Each row comes from the steps of one path. Every step used is in the known rows, and no mark comes twice. Write the path behind each row, first mark first.
Known rows
E P U: [ -1   0  -1   2   1  -2   4  -5   3  -2  -3   1   2   0   2 -10   4  -2
  -3   1   1  -4   0  -2   6   2  -3   4  -6  20  -4   4  -2   1  -2  -4
   0  -6   0   9  -1]
R A Q D U: [ 12   5  -8  10  -3  11  -2   4   7   9   5 -14   4   1   3  -4  -8  -3
  -6 -10  -5   1   4  10  -1   0  -1  -2  -1  -9  10   2   4  -1   5  -5
   1 -12  -5 -29   6]
Q D U: [  2   1  -3  -1  -4   3  -1   1   7   3   1 -11   0   1   3  -1  -7  -1
   0   1  -3  -1   3   1   0   0  -2  -2   0  -5   8   4   2  -3   4  -5
   0  -4  -3 -14   7]
P Q A R: [  2   6   0   4   3  -9   4   6   3   3   9   0   1  -4  -6  -2   0  -2
 -15   4   3   1   1   8   7   1  -5  -9   0  -1  -3   1 -12  -1  -1  -2
  -3 -12   1  10   0]
Q Y R F X: [  7  -3 -10  10  -4   5   2  -1  -2  -3 -11   6   0  -1   5  -6   5  -7
   0  -7   4  -2  -2   2   0   5  -6   0   4  -9   6  -1  -2   4  -1   0
   0 -21  -5  -8   9]
U D Q Y R F: [  7  -4  -5   3  -5   5  -1  -1  -2   0 -11   5   0  -1 -14   3  -1  -4
  -1  -2   0   0 -10   2   3   2  -5  -1   0 -11   9   5  -3   3  -6  -7
  -3  -5  -6 -29  19]
P Q Y R F X: [  6  -2  -9  13  -4   6   6   3  -1   0  -8   3   3  -2   3  -9   7  -6
  -1  -5   3  -2  -1   1   6   7 -11  -7   2  -6   5   1  -1   2   1  -3
  -2 -28  -3   1   8]
U P Q D: [ -1  -1  -7   5   0   2  -2   8  11   3   5  -1   6  -3   1   0  -3   0
   1   3  -8   1   4   1   4  -2  -6  -6  -2   8   7   1   4  -3  -5  -9
  -2 -18  -1   3   4]
D Q P E: [ -1   2 -18  -1   9  -1   4  -2  -3  -2  -4   2   3  -1  -4   3  -1   4
   1  -1  -9  -4  -6  -1   1   1  11  -6  -4   6   3   4  -1  -3   5  -2
  -8  10  -1 -17  16]
Q P U: [  0   2 -17   3  -3  -1   2  -8  -5  -1  -7   1   3   1   1  -6   1  -3
  -3   1  -5  -2   2  -3   3   3  -6   4  -6   6  -7   4   0  -2   0  -4
  -1  -3  -1   5   7]
P E: [-1  1  2  0  9  1  4  2  1 -3  2  3  0  2 -2 -1  1  2 -1  0 -3 -3 -2 -3
 -1 -1 11 -8  0  9  4  0 -2 -1 -1  2 -1  2 -4  1 -1]
Y Q A R F X: [ 14   4  -3  14   3  -6   0   1   1   1  11   9   1  -4   3  -9   2  -8
 -13   0   5   1  -7   6   1   1  -2  -1   4 -10   1  -4 -13   3   0   1
   1 -15   0  18   6]
Y Q: [ 1 -2  1  2  1 -1  2  2  0  1  6 -1  2 -1  0 -2  2 -2 -1  1 -1  1  0  1
  2  2  1 -1  1 -1  0 -1  1  0  2 -2 -1 -2  1 13  5]
E P Q Y R: [ -7  -3  -9   3   2  -3   7   4   2  -2  -9  -2   3  -2  -2  -3   4   0
  -2  -5   4  -3   3   5   8   7  -7 -10  -2  15   4   3  -2  -1  -3  -6
  -5 -20   1  -1   4]
F R Y Q: [-15   1   2   3  -4  -3   4   6  -1   1  -2 -17  -6  -4  -5  -6   5  -7
   1  -2   4   0  -2   8   4   1  -3   5   4  -5  -4  -3   0   1   1   0
  -1  -8  -3  16   3]
R A Q D: [ 13   5  -4  12   1   9  -4   2   8   8   7  -2   4   0   1  -6  -2  -2
  -5 -10  -1   3   0   9  -1  -4   1  -2  -1  -7   4  -3   4   0  -4  -4
   1 -17  -4 -22   4]
A R Y: [-14   4   2   1  -1  -7   2   4  -3  -2 -10  -8  -6  -4  -4  -1   0  -2
  -4 -10   3  -1   0   1  -1   1  -3   1   2  -3  -4   0 -11   2   0   1
   0 -15   0   4  -3]
D U P Q: [ -4   0 -14   0  -3   1   2  10   0   0   0 -13   6  -2   0   2  -9  -1
  -2   1 -12   0   8   4   4   4  -9  -5  -5  10  10   8   2  -3   7  -7
  -2  -1   0   3   2]
D U P: [ -3  -2 -14  -2  -4   0  -2   5  -1  -2  -3 -11   3   0   3   5 -11  -1
   0  -1 -10   0   6   4  -1   5  -3   1  -3   8  11   6   0  -1   7  -3
  -1   7  -2  -6   3]
Q A R: [  3   5   0   2   2 -11   0   2   0   0   5   2  -3  -2  -3   1  -2  -2
 -13   1   5   0  -1   8   0   0   0  -2   1  -4  -2  -1 -13   0  -2   1
  -3  -3  -1   1   0]
Y R F: [ 10  -1   1   1   0   4  -1  -2   1  -3   6   7  -3   1 -12   0   3  -6
  -3  -2   0   0  -2   1   0   2  -1   0   2  -2   0  -1  -2   5  -1   0
  -2 -21   1  -4   4]
A R Y Q D: [-11   3   4   4  -1  -5  -1   7   6   3   0  -9  -3  -5  -2  -5   1  -4
  -4  -7   3   0   0  -1   0   0   0   0   4  -9  -2  -2  -9   0  -3  -3
  -1 -27   1   9   7]
Y R A: [ 11   0   1   6  -2   6   0   0   0   3  11  -5   3   0   3  -1   1  -6
   2  -8   1   3   0   8   0   4   0   1   2   0   6  -1  -2   1  -2   0
  -3 -20  -2  -4   6]
D Q A: [  3   3  -2   0   1   1  -1   0   3   3   7  -1   3  -3  -3   2  -2   0
  -6  11   1   1  -4   6   2   2   1  -1  -1  -6   0   2  -1  -1   7  -2
  -4   8  -2 -17  14]
F X: [ 0 -1 -1  9 -1  1  2 -1 -1  3 -2 -3  4  0 18 -8  3 -2  3 -2  3 -3 -2  1
  0  2 -2  1  3 -3  4 -2 -1  1  0  1  0 -4 -2  2  1]
A Q Y R: [ -5   0 -10   4  -4  -2   5   3  -3  -1 -11  -5   0   1  -4   1   2  -3
 -10 -10   3   1   2   7   2   8  -3  -4  -1  -7   0  -1  -1   3   0  -4
  -4 -12  -7 -29   5]
F R A Q P E: [  8   6 -22  13   8   0   4   0  -3   2   2  -5  -1   0  -5  -7   0  -4
  -7 -15  -2  -2  -5  17   1  -2   7  -2  -2   3   5  -3  -1   0  -4   0
  -4   1  -7 -14   2]
A R: [  0   2   0   0   1 -12   1   2  -2  -1  -1  -1  -3  -1  -2   0  -1  -2
  -6  -7   2   0  -1   3   1   1   0   1   0  -2  -2   1 -13   2  -2   0
  -1  -6   2   4  -1]
E P U D Q A: [  3   2   2   5   2   1   2  -8   6   4   4   0   6  -2   0  -9  -3  -4
  -8  13   2  -3 -10   4   7   1  -1   2  -5  12   2   4  -2   0  -7  -8
  -3   8  -7 -12  13]
F R A Q Y: [  6   3 -14  12  -4   0   3   5  -4   4 -12  -9  -2  -2  -5  -4   2  -5
  -4 -15   4   2  -2  19   2   0  -5   3  -3 -10   1  -1   0   1  -3  -1
   1   0  -8 -18   2]
Q Y: [ -4  -1  -9   0  -3   0   0   2  -3  -2 -16   2   0  -1  -2   3   0   2
   2  -3   2  -1   1  -1  -1   1  -5  -2  -1  -3   1   2   0  -2  -1   0
   0   5  -2  -5   4]
R A: [12  1 -1  7  0  8 -3  0  1  4  5 -1  2 -1  2 -2 -1 -1  5 -6 -1  2 -1  6
 -2 -1  1  1 -1  1  4  0  0 -1 -1  2  1 -6  0  3  2]

Write each row's path
[-13   1 -18   3   0   4   0   1  -5  -1  -7  -6   0  -3  -2  -1   0  -1
  -1  -3  -2   0   0  -1  -2   1  -2   1   1  -2  -3  -1   3  -3   2  -2
  -5 -10   3  11   9] : R Y Q P
[ -4  -3  -8   4  -1  -1   4  -7   0   1 -19   0   4  -2   0  -7   0  -1
   2   1   1  -6  -9  -1   7   3  -6   3  -9  11   3   8  -2  -1  -8  -9
  -1  10  -6 -15  14] : E P U D Q Y
[-11   7   0   0   0  -7   1   5  -2   1  -3  -9  -3  -6  -6   1  -2  -2
 -10   1   3   0  -4   7   1   2  -2   1   1  -9  -5   2 -12   1   6   0
  -3  -6  -2 -14  11] : D Q A R Y
[ 11   6 -23  13  -2   6   2  -5  -6   4  -2  -2   6   1   1 -10   0  -5
  -9 -10  -6   1   0   7   2   2  -5   4  -9   2  -4   2   2   1   0  -6
   0  -9  -3 -10   6] : R A Q P U
[  4   3   4   5  -3   4   2  -5   2   6   5  -3   4  -1  -1  -6  -2  -5
  -8  16   0  -1  -9   1   6   1  -3   3  -5  -5   0   4  -1   0  -5  -7
  -2   9 -11 -14  15] : P U D Q A
[ -3  -1  -8   0   9   0   1   4   2  -5   0   6   3   1   0   2  -5   1
   2  -1 -10  -2   1  -2  -2  -1  11  -7  -2  17   9   1   0  -2  -3  -1
  -3   4  -5   1  -1] : U P E
[  0  -2   3   2  -1   1  -1  -2   0   4  -1  -4   3  -1   0   1  -4  -1
   3   4  -1  -1 -10   1   3  -1   0   1  -1  -6   8   3  -1   0  -6  -6
  -1  11  -5 -19  11] : U D Q
[ 10   4 -22  12   0   4   1  -2  -4   3   4  -5   4   0   1  -1  -2  -5
  -9 -16  -3   1   0  14   0   4  -1   0  -2  -3   4  -2   0   2  -2  -4
  -7 -19  -2 -25   8] : Y R A Q P
[ 11   4  -6  10   1   7  -1   2  -1   6   4  -3   4   0   1  -3   0  -3
  -5 -12  -1   3   0   9  -1  -1   0   0  -2  -4   2  -1   3   1   0  -1
   0  -7  -2 -15  -2] : R A Q
[ -6  -2 -12   3   3  -1   5   3   2  -2 -14   2   4  -2  -3  -4   2   4
   0  -3   2  -4   2   1   7   1  -7  -9  -4  15   2   3   1  -3  -2  -3
  -3  -5   4   6   0] : E P Q Y
[ 13   6  -2   2   3  -6  -3   1   1   0   5   9  -2  -5 -18   2  -1  -4
 -13   4   0   1  -7   8   2  -1  -1   1  -1  -9  -3   4 -12   2   6   0
  -2  -3   2 -12  12] : D Q A R F
[ -3  -3  -6   2  -4   2   0   0  -3   2 -17  -2   3  -1  -2   4  -3   1
   3   0   0  -1  -9   1   2   0  -4  -1  -2 -10   8   5   0  -2  -6  -5
  -2  15  -7 -24  15] : U D Q Y
[ 13   7  -2   3   3  -5  -3   0   0  -3   6  13  -4  -3 -16   0  -1  -4
 -15   1   3   2  -4   5  -1  -3  -1  -1   2  -6  -2   0 -14   3  -1   2
   1 -10   2   3   0] : Q A R F
[-11   1   4   3   0   7  -1   4   8   2   1  -9   0  -3  -1  -5   2  -1
   1   0   1   1   1  -3  -1  -2   0  -2   5  -7  -1  -4   4  -1  -1  -3
  -1 -22  -1   6   9] : R Y Q D
[-13   2  -1   3  -8   0   2   8   7   4  -1 -28  -6  -3  -2  -7  -1  -8
   0  -1   1  -1   1   9   3   3  -4   5   4 -10   3   2   1  -1   5  -4
   1 -13  -5   3  11] : F R Y Q D U
[ 11   5 -20  17  -3   8   0  -8  -5   7  -3  -2   7   1   3 -10  -3  -7
  -9  -9  -5   0  -6   5   2  -1  -6   4  -8  -1   3   1   2   0 -13  -8
  -1  -4  -8 -14   6] : R A Q P U D
[ 11   6  -8  11  -6   3   0   6   7   9   6 -22  -2   0   0  -8  -4  -8
  -7 -11   0   0   0  20   3  -1  -3   3   0 -11   9   1   1   2   2  -5
   2  -7  -8 -25   6] : F R A Q D U
[  7   3 -16  11  -1   8   0   4  -3   2 -11  -1   4  -1  -2  -1  -1   0
  -4 -14   0   1   3   9  -1   0  -4  -2  -4  -8   2   0   3  -1   0  -2
   1  -3  -5 -20   3] : R A Q Y
[ 10   2  -3  11   1  -7   0   0  -2  -1  -2   8  -2  -1   5  -8   3  -6
  -4 -10   3  -2  -6   2   0   0  -3   3   4  -7   2  -1 -13   6  -2   2
   3 -15   0   8  -2] : A R F X
[  1   1   2   5   0   4   2   4  10   5   6  -2   3  -1  -2  -4   2   1
  -1   3  -1  -1   2  -1   6  -3  -4  -8   1  -1   2   0   3  -3  -3  -5
  -1 -19   1   3   5] : P Q D
[ -3   0 -13  -2   5   1   2   6   0  -5   0  -7   3   0   1   3 -10   0
   0  -1 -13  -2   4   1  -3   4   8  -6  -3  15  15   6   0  -3   6  -1
  -3   9  -7  -6   2] : D U P E
[ -4  -2  -6   0  -4  -2   3   1  -2  -2 -11  -2   0   0   0   3   2  -2
   0  -5   4   0   3   2   1   7  -3  -3   1  -4   2   1  -2   1  -2  -2
  -3 -11  -5 -13   8] : Q Y R
[ -3  -2  -2   4 -10   0   7  -4  -2   2 -12  -8   3   0   0  -3   1  -7
   0   1   1  -1  -7   0   8   8  -7   3  -5  -5   3   8  -3   2  -6 -11
  -3  -3 -12 -24  21] : P U D Q Y R
[  0  -1 -16   3  -1  -1  -3  -5  -4   3  -7  -1   3  -1   0   3  -6   0
   2   1  -4  -2 -11   2   1  -1  -1   2  -3  -4   8   3  -1  -2  -6  -7
  -5  13  -2 -21  16] : U D Q P
[  4   6   5   5  -3  -9   4  -3   0   6   3  -4   1  -2  -3  -6  -3  -7
 -13   9   2   0 -10   4   8   2  -3   3  -5  -6  -2   5 -14   2  -7  -7
  -2   4  -9 -11  13] : P U D Q A R
[-12   4  -1   1  -4  -4   2   8   4   3  -3 -21  -4  -3  -1  -4  -5  -4
  -6  -7  -1  -1   2   2   0   2  -2   0   3 -10   4   3  -9  -1   5  -4
  -1 -20  -1   2  10] : A R Y Q D U
[  1   0   5   5  -5   2   3  -5   0   3  -1  -2   2   2   2  -9   0  -5
  -2   5   0  -2  -5  -6   4   0  -5   5  -3   1   1   3   0   1 -13  -6
   2   1  -8   4   1] : P U D
[-14   8  -2   4   7  -6   3   6   4   0  -1  -6  -2  -7  -7  -6   0  -1
 -14  -1   7  -3  -1   7   5   1  -5  -8   1  12  -3   0 -12  -2  -3  -1
  -5 -22   4  12  -4] : E P Q A R Y
[  0  -1 -12   1  -4   2  -5   5   6   1   0  -9   3   0   5   3 -12  -1
   1   0 -11   0   6   3  -2   0  -2   0  -2   4  14   5   3  -3   3  -7
   0  -3  -5 -14   7] : Q D U P
[ 10   3  -1   2   2  -7  -2   1  -1  -4  -1  11  -5  -1 -14   0   0  -4
  -7  -7   0   1  -4   1   0  -3  -2   1   1  -4  -2   2 -13   4  -1   1
   1 -11   5   6  -2] : A R F
[-13   0   2   2  -1   5   1   5  -1   0  -2  -8   0  -3  -2  -3   2  -2
   0  -1   1   0   0  -2  -1   2  -1   1   2  -3  -3  -2   2  -1   3  -1
  -1 -12   0  13   4] : R Y Q
[ -1  -1   2   3   0  -1   2  -8   4   2  -3  -3   4  -1   2  -9   0  -4
   1   5   0  -5 -10   0   8   2  -2   5  -6  14   2   6  -1   0  -7  -9
  -1   6  -4 -10  11] : E P U D Q
[ 10  -1   0  10  -1   4   1  -3   0  -1   4   4   0   1   7  -8   6  -9
  -1  -5   4  -1  -4   2   1   5  -2   1   5  -5   5  -3  -3   6  -2  -1
   0 -24  -3  -2   4] : Y R F X
[  4   3   0   3   3 -11   1   4   1   2  12   0   0  -3  -3  -1  -1  -4
 -14   4   4   3  -1   8   2   2   1  -4   2  -5  -2  -2 -12   0   0  -1
  -3  -6   0  13   6] : Y Q A R
[  6  -3  -7   1  -3   4   0   0  -2  -6  -9   8  -4  -1 -13   2   3  -3
  -3  -6   2   1   0   1   0   3  -5  -1   2  -6   2   2  -2   3  -1  -1
  -1 -16  -2 -10   9] : Q Y R F
[11  0 -2 10  1  7 -1 -3  0  0 -1  8  0  0  6 -8  3 -5  1 -2  1 -2 -5 -2
 -1 -1 -3  3  4 -6  4 -2  0  3  1  2  3 -9 -1  5  1] : R F X
[  6  -3 -10   9  -5   4   2   0  -2  -1 -11   3   2  -3   4  -4   5  -5
   2  -6   3  -2  -6   4   3   7  -6   1   1 -11   6   2  -3   4   6  -2
  -2 -14  -4 -24  20] : D Q Y R F X
[  8  -1  -7   7  -4   6   1   2  -2   1  -5  -4   2  -1   1   1   0  -3
   3 -11   2   3   2   8   0   5  -3  -1   0  -4   7   2  -1  -1  -2   0
  -2 -16  -5 -10  10] : Q Y R A
[  5   1 -12   6  -3   4   2   2  -3  -4 -10   7  -2   0 -16   1   3  -4
 -12 -10   2   1   0   5   1   4  -4  -2   0  -9  -1   0  -1   5   0  -3
  -1 -18  -4 -28   5] : A Q Y R F
[ 12   4  -6   9  -5   9   0   3   6   8  11 -19   3   2   3  -4  -5  -6
  -8 -12  -3   2   3  14   0   6  -1  -2   1  -9  11   1   1   2   3  -8
  -2 -26  -7 -35  11] : Y R A Q D U
[  2   4  -1   0   2 -12   1   3   1   3   5  -2  -1  -3  -5   2  -1  -2
 -11   4   3   1  -5  10   3   2   0   0  -1  -7  -2   3 -14   1   5  -1
  -4   3  -1 -14  12] : D Q A R
[-13   0 -11   2  -4   7  -4   9   6   1  -1 -18   3  -4   3  -1  -9  -3
   1   0 -10   0   7   1  -2   3  -3  -1   1   1  11   2   5  -4   6  -7
  -1 -16  -4  -1  12] : R Y Q D U P
[ -1   0  -5   2   2   3   2   4  12   4   3 -11   4  -1   1  -6  -4   1
  -2   0  -3  -4   3   4   6   1  -5  -9  -2  13  10   5   2  -4   3  -8
  -2 -13   3  -3   5] : E P Q D U
[-13   2   2   3  -1  -8   3   7  -3  -1  -3  -9  -4  -5  -3  -3   2  -3
  -6  -8   1   0   0   1   1   3  -1   0   3  -5  -5  -1 -11   2   1   0
  -1 -17   2  17   2] : A R Y Q
[ 12   4   0  13  -1   7  -1   2   8   8  13  -7   3   1   3  -6   0  -6
  -7 -12   1   3   0  11   0   2   2  -2   2  -8   5  -4   1   3  -5  -7
  -3 -31  -6 -29   8] : Y R A Q D
[ -1   0   1   4   6   1   1   1  14   3   4   2   4  -2   1  -7   2   1
  -1   1   1  -4   0   1   7  -3  -2  -9   0  15   4   0   2  -3  -5  -6
  -3 -20   4   4   2] : E P Q D
[  0   5  -3   5   8 -12   4   4   5   0   7   2   1  -4  -4  -5  -1  -1
 -14   1   5  -2  -2   9   7   1  -3  -9  -1  15  -1   1 -13  -1  -4  -3
  -4 -13   5  12  -3] : E P Q A R
[ -4  -4  -3   2  -5   0   3   0  -2   1 -11  -6   2  -2  -2   3  -2  -2
   3  -2   2  -1  -8   5   3   5  -3  -1  -1 -10   9   5  -2   1  -7  -8
  -5   1  -9 -32  19] : U D Q Y R
